Each row was made from one small tree. The marks that hang from a mark follow it in brackets, in the order of their numbers. Every link used is in the known rows. Write each row's tree.
Known rows:
j400(j246(j910) j384): [ 4.09  0.71  0.67  0.16 -0.38 -0.42 -2.75  1.38  1.10 -2.43 -1.10  5.40
  0.65  1.40 -0.87 -0.09 -1.84  5.72 -0.98 -1.53  4.00  2.63]
j400(j246(j138 j910(j654))): [ 3.23  0.97  2.44  0.95  0.06 -1.06  0.25  0.93  0.81 -2.06 -0.95  3.76
  1.51  1.03 -0.69  1.63 -0.36  5.51 -1.51 -0.64  0.90  2.69]
j400(j246(j138)): [ 1.97  2.49  0.61  0.76  0.09 -0.34  0.63  0.89  0.34 -1.56 -1.46  4.36
  1.50  1.32 -0.66  1.34  0.87  1.37 -0.86 -1.55  3.05  2.85]
j596(j155): [ 1.10  2.27 -0.09 -1.34  0.40  0.53 -0.54 -0.50  2.54 -0.71 -1.15  3.79
  0.13  0.35  0.20  0.29 -2.00  2.90  0.04 -0.85  1.21  3.16]
j155(j768): [ 1.67  2.33  1.41 -0.62  0.41  0.48  0.00  0.20  2.04 -0.67 -0.52  2.48
 -0.06  0.77  0.95  0.81 -1.82  0.14  1.01 -0.50  3.56  3.99]
j138(j384(j400)): [-0.24  0.57 -0.67 -0.62 -1.23 -0.39  1.13 -2.28  2.30 -0.76 -0.19  3.23
 -0.09 -1.09 -0.01  1.40 -2.77  0.36  0.20 -1.70 -0.50  1.90]
j155(j246(j138(j384)) j596 j768): [ 0.16  3.66  1.55 -1.15  0.52 -0.66  2.77 -0.61  2.95 -0.65 -2.00  3.45
  1.05 -0.11 -0.76  0.61  0.24  0.54  1.30 -1.79  1.82  3.25]
j384(j400(j246(j910))): [ 1.92  0.01  0.31  0.61 -1.00 -0.84 -1.71 -0.45  1.37 -2.61  0.72  3.74
 -0.07  0.57 -0.27  1.60 -3.57  4.59 -0.64 -1.49  4.82  1.96]
j654(j910): [ 2.04  1.31  1.11 -0.34  0.15  0.42 -0.95 -1.35  2.43 -0.36 -1.19  2.76
  0.73 -0.71  0.26  1.15 -1.46  1.99  0.25 -1.34 -1.46  3.30]
j138(j384(j400(j246(j155(j768))))): [-0.74  0.77  1.55  1.32 -1.55 -0.40  1.48 -0.12  0.72 -1.55  0.08  3.01
  0.08  1.88  0.48  2.43 -1.79  0.25 -0.77 -0.58 -1.14  0.98]
j400(j246(j910)): [ 3.36  1.01  0.60  0.35 -0.34 -0.34 -2.06 -0.07  1.33 -2.22 -0.99  3.89
 -0.06  0.67 -0.32  1.33 -1.75  4.61 -0.37 -1.32  4.91  3.33]
j384(j400(j246(j155(j768)))): [ 0.12  1.12  1.88  1.36 -1.08 -0.17 -0.04  0.37  0.66 -1.84  0.63  2.82
  0.11  2.04  0.65  2.30 -2.14  0.53 -0.81 -0.47  1.60  1.34]
j400(j246(j138 j155(j768)) j384): [ 1.77  2.59  2.76  1.04 -0.17 -0.45  0.94  2.83 -0.36 -1.61 -1.37  4.62
  1.77  3.51 -0.30  0.54  1.12  0.89 -1.95 -0.26  0.42  1.57]
j155(j246 j596): [ 1.94  2.91 -0.14 -1.35  0.22  0.22 -1.45 -2.37  3.82 -0.95 -2.07  3.98
  0.11 -2.04 -1.01  0.66 -0.95  1.98  1.53 -3.05  3.66  3.73]
j246(j155(j384)): [ 1.90 -0.44  0.53 -0.78 -1.02  0.16 -1.58 -3.80  1.85 -0.38 -3.07  4.23
 -0.79 -0.86 -0.88  1.81 -1.09 -1.16 -0.24 -1.06  0.58  2.80]
j384(j400(j246)): [ 0.92  0.72 -0.21  0.95 -0.88 -0.05 -0.99  0.00  1.15 -2.05  0.46  4.04
  0.58  0.51 -0.14  1.62 -2.37  2.05 -0.34 -2.01  3.35  1.92]
j138(j384): [ 1.28  1.60 -0.32 -0.86 -0.56  0.16  0.75 -1.92  2.23 -0.39 -1.89  3.41
 -0.09 -0.98 -0.04  1.06 -0.96  0.37  0.46 -1.61 -0.45  3.27]
j400(j246(j138) j384): [ 2.60  2.08  0.71  0.58 -0.07 -0.40 -0.05  2.39  0.15 -1.85 -1.49  5.75
  2.24  1.98 -1.12 -0.13  0.81  2.51 -1.44 -1.78  2.16  2.10]
j384(j400(j246(j155(j596) j910))): [ 1.34  1.76  0.96  0.60 -1.04 -0.86 -1.57 -1.33  1.49 -2.40  0.89  2.98
 -0.35  0.47 -0.57  2.44 -4.74  5.40 -1.15 -1.62  2.78  1.20]
j246(j138 j155(j596 j768)): [ 0.66  4.84  2.52 -0.52  0.71 -0.23  2.08 -0.10  1.39 -0.36 -0.53  1.81
  0.70  1.34  0.26  1.64 -1.49  0.24 -0.31 -0.38  1.16  2.80]
j384(j400(j246(j155 j910(j654)))): [ 1.82 -0.75  2.23  1.37 -1.61 -0.98 -1.20 -1.27  1.27 -2.31  0.35  3.08
  0.10  0.32 -0.21  2.75 -2.78  5.07 -1.96 -0.62 -1.82  0.81]
j155(j384): [ 2.29 -0.52 -0.07 -1.10 -0.34  0.34 -1.79 -2.59  2.22 -0.61 -2.45  4.60
 -0.31 -0.92 -0.90  0.96 -1.91  0.01  0.76 -1.51  3.63  3.70]
j246(j138 j155(j384(j400))): [-0.10 -0.74  0.71 -0.39 -1.33 -1.12  0.75 -3.62  1.09 -0.63 -1.56  4.09
  0.18 -0.34 -1.31  2.09 -1.51 -1.95 -1.36 -0.83  0.16  0.95]

Write each row's tree:
[-0.68  1.38 -0.20 -0.51 -0.96 -1.16  3.13 -1.68  1.51 -0.67 -0.35  3.31
  0.90 -0.44 -0.40  1.37 -1.33 -0.40 -0.60 -1.39 -0.86  1.46]
j246(j138(j384(j400)))
[ 0.45  1.46  0.27  1.03 -0.61 -0.80  1.02  0.55  0.39 -1.96  0.25  4.15
  1.58  1.18 -0.62  1.60 -0.93  1.34 -1.18 -1.71  2.99  1.43]
j384(j400(j246(j138)))
[ 1.96 -0.82  0.31 -0.07 -0.60 -0.69 -2.86 -1.25  1.88 -2.53  0.48  4.75
 -0.03  0.28 -1.64  1.68 -6.23  5.91  0.15 -2.19  7.13  2.27]
j155(j384(j400(j246(j910))) j596)
[ 1.72 -2.91 -0.02 -1.37 -1.52 -1.24 -2.78 -4.64  3.61 -1.81 -2.09  5.25
 -0.99 -2.09 -1.86  0.99 -2.66  1.90  0.74 -1.94  5.38  2.24]
j155(j246(j910) j384(j400))
[ 2.81 -1.11  1.00 -1.07 -1.09 -0.61 -2.33 -4.29  2.01 -0.95 -2.82  3.90
 -1.48 -0.86 -1.00  1.84 -2.25  1.40 -0.56 -0.44  1.99  2.81]
j246(j155(j384) j910)
[ 3.56  1.48  1.17  0.29 -0.17 -1.18 -0.75  1.98  0.37 -2.36 -1.31  5.48
  1.63  2.07 -1.29 -0.13 -0.30  4.93 -1.77 -1.21  3.61  2.15]
j400(j246(j138 j910) j384)
[ 0.13  0.30 -0.52  0.79 -1.38 -0.36  0.52 -0.50  1.20 -1.75 -0.12  4.18
  0.56  0.25 -0.37  1.81 -2.14  1.81 -0.31 -2.08  0.61  1.58]
j138(j384(j400(j246)))
[ 2.66 -0.62  1.75  0.48 -0.99 -1.31 -0.98 -1.90  0.17 -1.85 -2.94  4.97
  0.09  1.17 -1.77  2.20 -0.14  2.14 -1.88 -0.57  2.80  2.02]
j400(j246(j138 j155(j384) j910))
[ 1.41  3.78  2.21  0.80  0.30  0.57 -0.54  1.14  1.04 -1.50 -0.24  2.65
  0.30  2.05  0.31  1.99 -2.23  2.47 -0.02 -1.08  2.64  3.01]
j400(j246(j155(j596 j768)))
[ 0.61 -0.10  1.64 -0.34 -0.97 -1.85  2.71 -1.67  2.00 -1.17  0.13  2.81
  1.00 -0.63 -0.48  1.70 -2.58  3.72 -1.21 -0.51 -3.02  1.23]
j246(j138(j384(j400)) j910(j654))
[ 2.43  2.59  1.84 -1.51  0.58 -0.41 -1.44 -1.15  3.85 -1.51 -1.00  2.97
 -0.56 -0.41 -0.35  0.56 -2.64  4.04  1.72 -1.47  6.38  4.11]
j155(j246(j910) j596 j768)
[-0.32 -0.72  0.17  0.15 -0.39 -0.78  0.15  0.44  0.79 -1.92 -0.65  6.04
  1.46  2.12 -1.63  1.01 -2.41  3.00 -1.26 -1.06  3.15  1.08]
j596(j155(j384(j400(j246(j138)))))
[-1.73  0.93 -0.34 -1.29 -0.84 -1.35  2.76 -1.99  3.02 -0.98 -1.74  4.92
  1.02 -0.53 -1.24  0.43  0.20  1.27 -0.45 -1.59 -1.53  0.82]
j596(j155(j246(j138(j384(j400)))))
[ 3.13  1.50  1.78  0.60 -0.82 -1.31 -0.51  0.70 -0.03 -2.18 -1.90  5.09
  1.13  2.09 -1.22  0.69  0.51  3.90 -2.78 -0.72  0.62  1.22]
j400(j246(j138 j155 j910) j384)
[ 1.15  2.10  0.35  0.72 -0.39 -0.61  2.14  0.40  0.37 -1.28 -1.97  4.44
  1.48  1.04 -0.81  1.44  1.19  1.10 -0.82 -1.64  0.33  2.50]
j400(j246(j138(j384)))
[ 2.26 -0.85  1.59  1.03 -0.91 -0.80 -1.41  0.00  1.64 -2.59  0.99  3.47
  0.61  0.34 -0.20  1.92 -3.64  6.23 -0.97 -1.08  1.26  1.76]
j384(j400(j246(j910(j654))))
[ 0.86  0.22  1.25 -1.50  0.67  0.58 -0.88  0.08  2.43 -0.68 -1.43  4.33
 -0.15  1.69 -0.07  0.16 -3.26  1.86  0.91  0.18  3.74  3.63]
j596(j155(j384 j768))
[-0.29  0.40  0.14  1.13 -2.08 -0.53  0.74 -1.74  0.85 -1.52 -0.73  3.79
  0.07  0.29 -0.30  2.55 -1.25  0.73 -1.29 -1.59 -2.36  0.63]
j138(j384(j400(j246(j155))))
[ 1.30 -2.58  1.50 -1.17 -1.02 -1.11 -2.01 -2.94  3.50 -1.81 -1.32  4.48
 -0.98 -0.53 -1.06  0.86 -3.25  1.39  1.31 -0.98  6.62  2.56]
j155(j246(j910) j384(j400) j768)
[-0.15  0.56  1.71 -0.73 -0.50 -0.04 -0.56 -2.17  2.25 -0.86  0.27  2.87
 -0.50  0.41 -0.40  1.97 -5.49  0.30  0.51 -0.80  2.72  1.95]
j246(j155(j384(j400) j596 j768))
[ 1.74 -0.37  2.22  0.80 -0.64  0.33 -1.45 -0.36  0.64 -1.40 -2.24  4.37
 -0.16  2.01 -0.42  2.03 -0.97 -0.06 -0.25 -0.40  2.96  2.86]
j400(j246(j155(j384 j768)))
[ 0.41 -1.46  0.21 -0.53 -1.68 -0.33 -1.23 -4.17  1.84 -0.76 -1.32  4.00
 -0.76 -0.98 -0.88  2.12 -2.95 -1.16 -0.58 -1.11  0.48  1.41]
j246(j155(j384(j400)))
[-0.62 -1.54  0.88 -1.46 -0.42 -0.24 -1.07 -1.56  3.67 -1.27 -1.34  5.27
 -0.17  0.44 -0.91  0.21 -2.82  1.24  1.23 -0.84  4.05  2.12]
j596(j155(j246 j384(j400) j768))
[ 2.04  0.92  0.34 -1.88 -0.10 -0.56 -1.87 -2.09  3.90 -1.51 -2.41  4.62
 -0.66 -0.77 -0.79  0.01 -0.87  4.81  0.32 -1.12  3.10  3.08]
j596(j155(j246(j910)))
[ 0.32 -1.86  0.92 -0.90 -0.89 -0.40 -1.27 -2.53  3.28 -1.27 -1.55  4.72
 -0.34 -0.63 -0.92  0.86 -2.06 -1.09  1.64 -1.53  5.17  2.59]
j155(j246 j384(j400) j768)
[ 1.72  1.54  1.40 -1.28  0.84  0.62 -1.18 -0.58  2.53 -0.68 -0.83  3.47
  0.01  0.45 -0.44  0.85 -4.46  1.50  1.84 -1.15  5.86  4.28]
j155(j384 j596 j768)
[ 2.02  3.39  2.53 -0.99  0.25 -0.21 -0.63 -1.12  2.33 -1.04 -0.07  1.43
 -0.94  0.71  0.59  1.64 -4.12  3.48  0.17 -0.07  2.99  3.27]
j246(j155(j596 j768) j910)
[ 1.12  4.05  2.04 -0.65  0.42  0.49  0.10 -0.69  2.12 -0.48 -0.33  1.74
 -0.31  0.66  0.74  1.61 -2.91  0.97  0.53 -0.72  1.54  3.29]
j246(j155(j596 j768))
[ 1.55  1.31  1.75 -1.71  0.36 -0.48 -1.11 -0.46  3.80 -1.56 -1.64  3.85
 -0.62  0.80  0.03 -0.11 -1.43  4.37  0.86 -0.12  4.33  3.42]
j596(j155(j246(j910) j768))
[ 1.76 -0.01  2.16  1.19 -0.61 -1.61  0.61  0.53  0.84 -2.47  0.73  3.58
  1.61  0.98 -0.70  1.98 -2.15  5.46 -1.78 -0.80  0.85  1.29]
j384(j400(j246(j138 j910(j654))))
[ 1.52  3.23  1.38 -1.19  0.71  0.34 -0.68 -0.70  3.65 -1.00 -1.32  3.20
  0.10 -0.52 -0.17  0.54 -1.50  1.53  2.12 -2.02  4.96  4.08]
j155(j246 j596 j768)
[ 0.37  0.27  1.71 -1.65  0.54 -0.51  0.53 -0.58  2.82 -0.85 -3.22  5.56
  0.75  1.20 -1.29 -0.10  0.48  0.48  0.71 -0.37  3.76  3.02]
j596(j155(j246(j138) j384 j768))
